Every row comes from one small tree of marks. The marks that hang from a mark follow it in brackets, in alphabetical order. Every link used is in the known rows. Which tree was each row made from?
In the rows, 128 means zero.
Known rows
K{Z{T{E{W{F J}}}}}: [152 192 106  80  85 105 119 136 132  98  79 127 142 134 170 110 120  54
  81 145 139 104 132 132 137 186 138 163 167 126 111 144 105 138 159 151]
A{U{F{W{J} Z{T}}}}: [136 172 124 118  55 129 154 150 139 114 110 173 169 123 170  98 133 107
  89 120 114 112 120 147 179 148 128 144  92 128 103 175 121  93 152 161]
T{E Z{F{U{H} W}}}: [136 134 124 112 111 122  98 131 135 108  97 124 122 134 151 116 141  46
  84 142 131  54 178 136 151 165 108 163 102 146 162 166 119  98 125 150]
E{T W{F J}}: [133 194 102  82  81  91  90 138  99 112  74 141 130 134 168  77 134  71
  91 161 142 102 117 137 134 186 141 157 146 121  61 138 114 157 119 163]
T{E{W{F{U} J}} Z}: [152 173 108  79 118 109  93 136 110 124  42 114 145 148 172 115 127  40
  80 131 126  79 137 110 156 184 133 164 132 142 121 145 122 157 154 138]
E{T{Z{F{U}}} W}: [161 154  97 101  80 130 105 120 121 127  50 159 116 126 151 141 136  44
  78 130 140  97 142 153 112 154 128 150 130 141  97 147 114 113  83 161]
T{Z}: [114 166 116  95 144 148 102 144 137 102 104 133 125 125 163 117 116 108
 100 129 143  64 163 148 159 161 122 148 132 124 176 156 139  88 143 114]
R{S}: [ 79 164 121 125 124 144  96 153 132  94  79 140 148 101 174  93 121 120
 103 148 178  96 146 169 159 169 134 163 118 113 151 151 136  90 164 127]
U{F{W Z} H}: [ 85 157 107 119 119 138 129 151 129  96 152 145 130 140 192  92 143 104
  89 135 111  86 164 136 175 136 107 138  96 116 126 176 135 103 166 166]
F{W Z{T{E}}}: [100 150 132 119  63 144 133 166 137  92 124 155 166 116 139 100 119  67
  83 139 115  93 172 142 196 162 109 124 105 114 148 169 136  86 173 151]
B{K{Z{F{W}}}}: [103 160  65 123 111 119  98 153 137  99 136 152 110 113 131  78 130  92
 117 143 182 109 163 188 162 162 127 152 172 138 117 156 119  74 132 146]
K{Z}: [106 192 113  95 138 140 127 150 141  86 114 151 140 111 160 120 122 121
 101 138 171  85 154 165 131 140 131 143 173 121 142 154 126  83 162 126]
A{U{F H}}: [122 184 142 103 126 125 128 126 143 112 105 130 114 141 203 127 158 131
  78 131 126  67 126 162 113 154 130 170 110 129 156 166 150  64 116 135]
E{W{F{Z} J{R}}}: [ 93 176  92  87 127 112  87 131  94  93 105 152 150 139 176  69  98  59
  95 144 140 107 143 124 191 181 128 149 135 107  48 146 123 160 198 146]
W{F{U{A H} Z}}: [107 139 153 111 128 123 111 157  77 111 117 156 162 144 178  90 133  48
 108 146 139 115 166 158 138 151 145 134 120 144 108 158 140 111 165 155]
E{T{Z{F}}}: [143 159 103 106  97 135  94 124 121 120  72 150 104 122 150 118 131  79
  96 136 147  74 167 155 137 171 126 159 128 135 134 161 118  75  93 127]
E{W}: [ 99 176  88  87 125 140 111 141 144  95 101 135 118 122 168 103 128  92
  79 152 135  80 134 161 135 160 123 146 145 117 125 148 133 116 141 145]
U{A H}: [ 99 155 154  99 141 124 113 136 122  87 133 127 111 133 185  86 134 102
  95 150 137  73 165 180 118 159 127 149 119 136 163 160 151  97 134 143]
B{K{Z{F}}}: [107 164  67 116 136 133 108 141 134 106 117 143 107 121 149 102 125 103
 113 133 188 100 166 200 140 170 139 159 175 146 120 155 124  53 132 121]
E{T}: [115 184 137 106  87 125 121 143 120  97  96 155 128 112 159 105 135 107
  95 150 150  87 148 170 127 159 129 137 132 114 122 154 134  80 120 135]
T{E Z}: [117 166 129  98 137 145 101 137 139 109  85 110 120 128 164 127 121  92
  83 126 125  54 180 130 163 171 112 155 127 126 201 161 153  82 156 106]
F{U{H} W Z}: [ 90 146 138 110 114 129 138 166 121  88 149 162 179 122 148  98 132  74
  98 148 139  91 153 150 165 132 114 122 102 121 105 161 123 108 169 169]
B{K{Z{F{U{H}} T}}}: [140 146 121 128 100 126 147 131 139  93 136 152 126 134 146 117 130  75
 108 134 193 112 149 219 102 169 146 151 146 152 111 156  99  48 109 145]
U{A F{Z{T}}}: [119 151 132 139  87 172 145 147 120 109 105 165 127 135 201  97 131  93
  86 117 108 126 166 176 154 143 132 133 104 141 143 179 150  72 162 148]
F{U W Z{T{E}}}: [118 147 149 133  54 144 151 170 130  95 107 165 191 114 136 108 125  52
  84 139 127 106 163 151 180 145 118 115 100 125 131 169 127  88 179 157]
B{K{Z{F{W} T{E}}}}: [129 153  89 134  66 119 116 147 148  99 122 142 114 118 131  90 128  68
 101 140 161 109 169 184 166 183 123 151 158 140 145 164 118  58 128 149]
X{S}: [ 78 167 107 117 118 140 113 147 142  78  97 138 138 102 163  98 132 115
 107 136 171  94 158 158 156 166 127 154 128 125 171 146 147  68 162 118]
J{R{S}}: [ 75 173 148 131 126 133  78 132 128  74  89 150 142 100 179  80 102 116
 101 148 189 101 153 172 170 170 126 160 121 100 138 149 142  97 183 120]
W{E J}: [130 174 104  92 130 124 129 151 120  92 115 135 155 125 167  63 102 113
 101 152 162  61 149 144 147 185 119 161 132 138 109 154 105 107 154 116]
F{U{H} W{E{T}} Z}: [139 151 155 116  77 104 146 168  95  98 146 179 190 129 137  92 123  61
  91 151 145 103 155 130 147 146 104 114  96 125  77 150 112 110 130 185]
B{K}: [ 88 169 104 118 134 132 111 156 128  98 126 127 116 125 158  78 128 118
 105 140 165  86 157 194 160 181 135 144 143 127 139 153 153  63 141 120]
T{E{W} Z{F{U{H}}}}: [142 143 103  88 128 130 109 108 136 122  72 106 103 148 173 146 140  35
  62 132 117  55 161 136 119 174 114 173 107 149 151 157 128 113 117 150]
J{W{F{U{A H} Z}}}: [121 133 154 122 120 105 105 168  90 109 151 155 154 140 175  87 132  48
 115 152 140 120 174 159 139 157 135 130 126 157 109 160 137 133 143 178]
F{U W}: [107 166 127 120  97 132 119 169 130  87 108 163 160 108 146  84 137  88
 106 155 160  95 138 172 151 131 127 129 134 125 120 156 122 105 151 152]

Write each row's tree
[118 175 129 121 121  98  60 139  89  87  81 142 166 124 184  33  82  92
 115 161 205 107 145 133 184 211 128 186 131 119  84 141 105 131 187 122]
W{E F J{R{S}}}
[ 89 147 127 124 119 134 121 150 115 102 148 150 118 141 202  77 147  94
  91 131  97 105 173 145 165 128 109 136  95 134 141 176 154 113 161 181]
U{A F{W Z} H}
[147 135 134 136  67 150 128 140 124 106  75 172 129 114 159  91 132  56
 103 146 157 116 153 217 108 153 150 149 128 164 122 169 115  71 120 146]
Z{F{U{A}} T}
[127 147  89 101 128 150  93 123 138 118  67 116  99 130 165 125 127  72
  83 130 132  50 187 141 160 185 118 178 124 143 180 170 137  69 137 105]
T{E Z{F}}
[ 93 155 119 121  98 143 133 177 119  94 117 178 187 109 139  95 126  74
 102 141 147 106 155 153 180 124 122 115 117 122 101 161 128 104 183 157]
F{U W Z}
[140 142 128 122 118 131 110 177  65 122  97 171 184 136 164  69 107  44
 108 143 150 126 169 143 151 158 139 134 140 159  96 152 132 106 174 145]
W{E F{U{A} Z}}
[143 163 105 112  85 146 134 132 151  98  84 145 124 114 150 132 124  72
  87 136 158  85 172 173 123 173 130 168 154 139 150 168 111  52 144 124]
K{Z{F T{E}}}
[108 163 142 118 138 135 122 126 126 100 123 124  86 146 227  88 152 116
  86 134 115  81 158 173 113 146 125 161 112 144 163 175 158  90 134 146]
U{A F H}
[118 162 113 121  90 110 100 128 119  79  98 171 144 109 152  50 115  68
 111 161 182  91 143 177 166 153 126 162 126 137  54 164  95 127 161 147]
Z{F{U W{J{R}}}}
[110 154 112 115  88 146 111 166 108 105 112 162 170 130 149  97 112  66
 106 147 145 114 157 158 172 178 142 136 133 118 111 159 115  80 170 133]
W{F{Z{T}}}
[166 178  85 100  70  90 124 143 116  98 113 170 147 111 136  71 112  82
 106 156 179  98 152 138 136 165 114 163 157 145  60 152  72 117 119 162]
K{Z{F{W{E{T} J}}}}
[114 153 172 109 130 127 129 143 116  92 116 142 135 130 181  94 138  83
  97 148 149  87 152 188 102 140 138 139 119 146 146 160 146  97 131 150]
F{U{A H}}
[176 168 153 116  94  79  52 143  94 104 133 156 121 137 159  74  93  63
 112 152 160 103 172 119 160 200 101 148 148 130 114 144 124 129 104 149]
J{R W{E{T{Z}} F}}
[158 161 124 129  55 138 146 163 134 119 119 181 172 129 158  95 124  96
  80 128 117 117 133 137 173 154 112 137 105 133 124 170 122  69 139 161]
A{U{F{W{E} Z{T}}}}
[148 187 126  97  88 106 137 147 106  99  99 150 154 124 163  74 111 107
  95 150 161  78 141 143 132 184 119 153 125 133  84 150 106 107 124 135]
W{E{T} J}
[129 159  91 117  67 136 119 148 155  83 125 172 130 104 131  98 124  74
 104 150 167 110 151 180 141 150 128 153 160 133 121 164  86  81 133 155]
K{Z{F{W} T}}
[160 171 134 101 103 124 112 146 113 112  98 146 134 130 151 110 107  94
  91 133 147  75 162 127 141 177 109 144 127 129 147 146 125  87 105 129]
W{E{T{Z}}}
[100 139 139 126  96 140 127 173 106 102 117 180 174 111 152  81 129  67
 101 139 134 123 163 163 171 120 127 109 115 142 115 164 146 114 178 170]
F{U{A} W Z}
[164 142 161 120 117  83  90 167  91 106 147 140 141 144 179  58 127  54
 117 172 154 106 166 159 108 181 124 151 142 172 122 151 121 133 106 178]
J{W{E F{U{A H}}}}
[144 157 133  85 134 107  86 129 114 120  78 102 125 162 180 134 137  31
  73 141 114  77 150 114 135 178 122 158 125 132 155 143 137 136 130 152]
T{E{W{F{U{H}}}} Z}
[107 166 121 133 100 136 103 150 128 102 111 147  99 124 200  60 150 109
  97 144 112 108 157 167 155 131 120 146 128 141 152 173 158 108 145 162]
U{A F{W}}
[106 192 145 109  79  97  90 108 117  80  66 153 140 106 181  79 106  95
  82 146 172 115 118 149 154 183 120 158 110  98  73 136 132 160 149 161]
E{T W{J{R{S}}}}
[129 173 112 111  71 111 114 121 145  62 130 178 132 105 143  66  99  79
 112 149 185 106 147 176 160 158 122 160 149 125  79 164  80 112 156 150]
K{Z{F{W{J{R}}} T}}
[124 155 163 114 127 109  95 150  94 102 104 139 135 140 180  78 142  61
 111 163 150 100 146 175 112 158 148 152 134 148 127 153 138 111 132 153]
W{F{U{A H}}}
[162 180 130 100  75 120 122 148 130 103  66 147 156 127 161 135 132  33
  80 143 145 124 132 150 116 162 141 144 176 132 119 143 114 114 148 159]
K{Z{T{E{W{F{U}}}}}}
[121 158  80 134 101 119 112 159 130 104 118 166 134 109 128  84 135  78
 119 140 194 119 153 197 145 144 137 140 169 150  96 155 110  75 132 153]
B{K{Z{F{U W}}}}
[128 156  86 127  97 140 126 142 144  99 122 153 112 120 144 104 118  93
 108 135 187 116 159 214 135 178 143 153 165 144 125 158 110  39 119 127]
B{K{Z{F T}}}
[101 161 116 125 125 110  73 152  78  95  92 157 196 125 174  45  74  79
 115 143 193 119 161 117 210 205 125 171 117 117  68 142 108 132 218 126]
W{E F{Z} J{R{S}}}
[122 179 139 110 104 109 115 136 147 107 125 138 117 133 186 104 162 121
  84 144 118  82 122 150 136 144 118 161 109 123 153 167 144  87 115 162]
A{U{F{W} H}}
[122 133 181 122  95 145 162 151 113  92 129 168 168 131 169 109 122  62
  91 133 131 113 159 189 123 143 135 118  95 143 130 163 136  87 150 161]
F{U{A H} Z{T}}
[169 152  95 105  97 131  98 133 110 123  84 151 117 129 145 108 111  74
  90 136 153  73 174 138 132 190 113 164 129 146 128 155 110  73  91 129]
W{E{T{Z{F}}}}
[118 151 123 132  62 144 145 152 124 101 123 169 144 129 193  61 128  93
  97 122 104 127 156 158 181 143 122 134  94 144 114 178 128 119 168 171]
U{A F{W{J} Z{T}}}
[136 190 138  77 102  99  97  99 121  90  92 147 113 129 171 101 103  84
  81 127 136  86 134 130 156 175 108 144 123 107  96 141 133 158 126 148]
E{T{Z} W{J{R}}}
[119 200 137  85  89  99 109 106 115  80  95 152 121 123 173  77 113  89
  81 146 148  96 122 151 137 175 119 143 126 102  61 143 130 150 136 154]
E{T W{J{R}}}
[135 162 123 110 110 117 135 153 126 120 142 157 156 145 170  99 137 104
  78 133 112  90 144 118 165 150 100 150  96 130 125 165 133  84 139 167]
A{U{F{W{E} Z} H}}
[148 132 142 141  40 134 115 145 128 105  77 161 132 115 153  74 140  32
  90 154 131 110 167 187 138 156 130 147 119 163 143 176 127  88 129 164]
Z{F{U{A} W} T{E}}
[116 147 113 111 122 138 120 132 126  98 102 141 126 128 166 106 142  72
  97 157 168  66 151 187 106 159 136 166 118 144 107 165 106  78 125 136]
Z{F{U{H}}}
[126 141 127 124 137 112 125 130 116 106 125 145 108 133 166 100 140  75
 110 130 181 111 168 214  98 153 145 153 154 169 121 157 136  69 114 149]
B{K{Z{F{U{A H}}}}}
[112 160 116 139  60 153 140 157 140 103 110 148 141 133 180 103 137  82
  73 126  95 103 167 136 194 150 108 136  98 123 147 183 140  80 178 154]
U{F{W Z{T{E}}}}
[137 193 142  83  94 112 136 107 150  66 103 137 132 122 175 109  98  73
  70 129 146  99 134 147 145 176 115 151 148 110 113 152 122 132 180 141]
K{Z{T{E{W{J{R}}}}}}
[112 174 111  96 117 112  98 136  86  96  85 165 173 135 169  79 103  44
  97 140 153 118 133 132 175 164 137 139 130 117  27 144 115 162 198 149]
E{W{F{U Z} J{R}}}
[ 98 157 113 129 124 163 128 149 111 115 102 154 122 134 211  95 137 107
  91 110 108 106 177 159 157 132 128 137 112 143 138 178 164  84 175 140]
U{A F{Z}}
[126 137 127 111  97 103 113 133 112  95 117 149 131 127 166  53 140  62
 108 157 152  84 148 180 127 150 133 162 108 165  92 168 102 135 124 177]
Z{F{U{A H} W{J}}}
[133 183 142 106  93 142 149 146 155  85 100 140 144 114 155 133 122  93
  84 134 149  91 161 166 130 162 126 148 156 122 170 162 127  64 161 122]
K{Z{T{E}}}
[136 176  94  95 124 109  93 161  97 104 101 136 152 138 170  51 105  89
 114 165 170  76 146 133 157 200 132 171 148 140  92 148  95 118 156 121]
W{E F J}
[140 178 129 113  70 104 113 166 114  95 123 164 147 115 137  65 122  91
  94 164 151  94 148 139 151 165 104 135 136 121 109 148 118 102 111 166]
F{W{E{T}}}
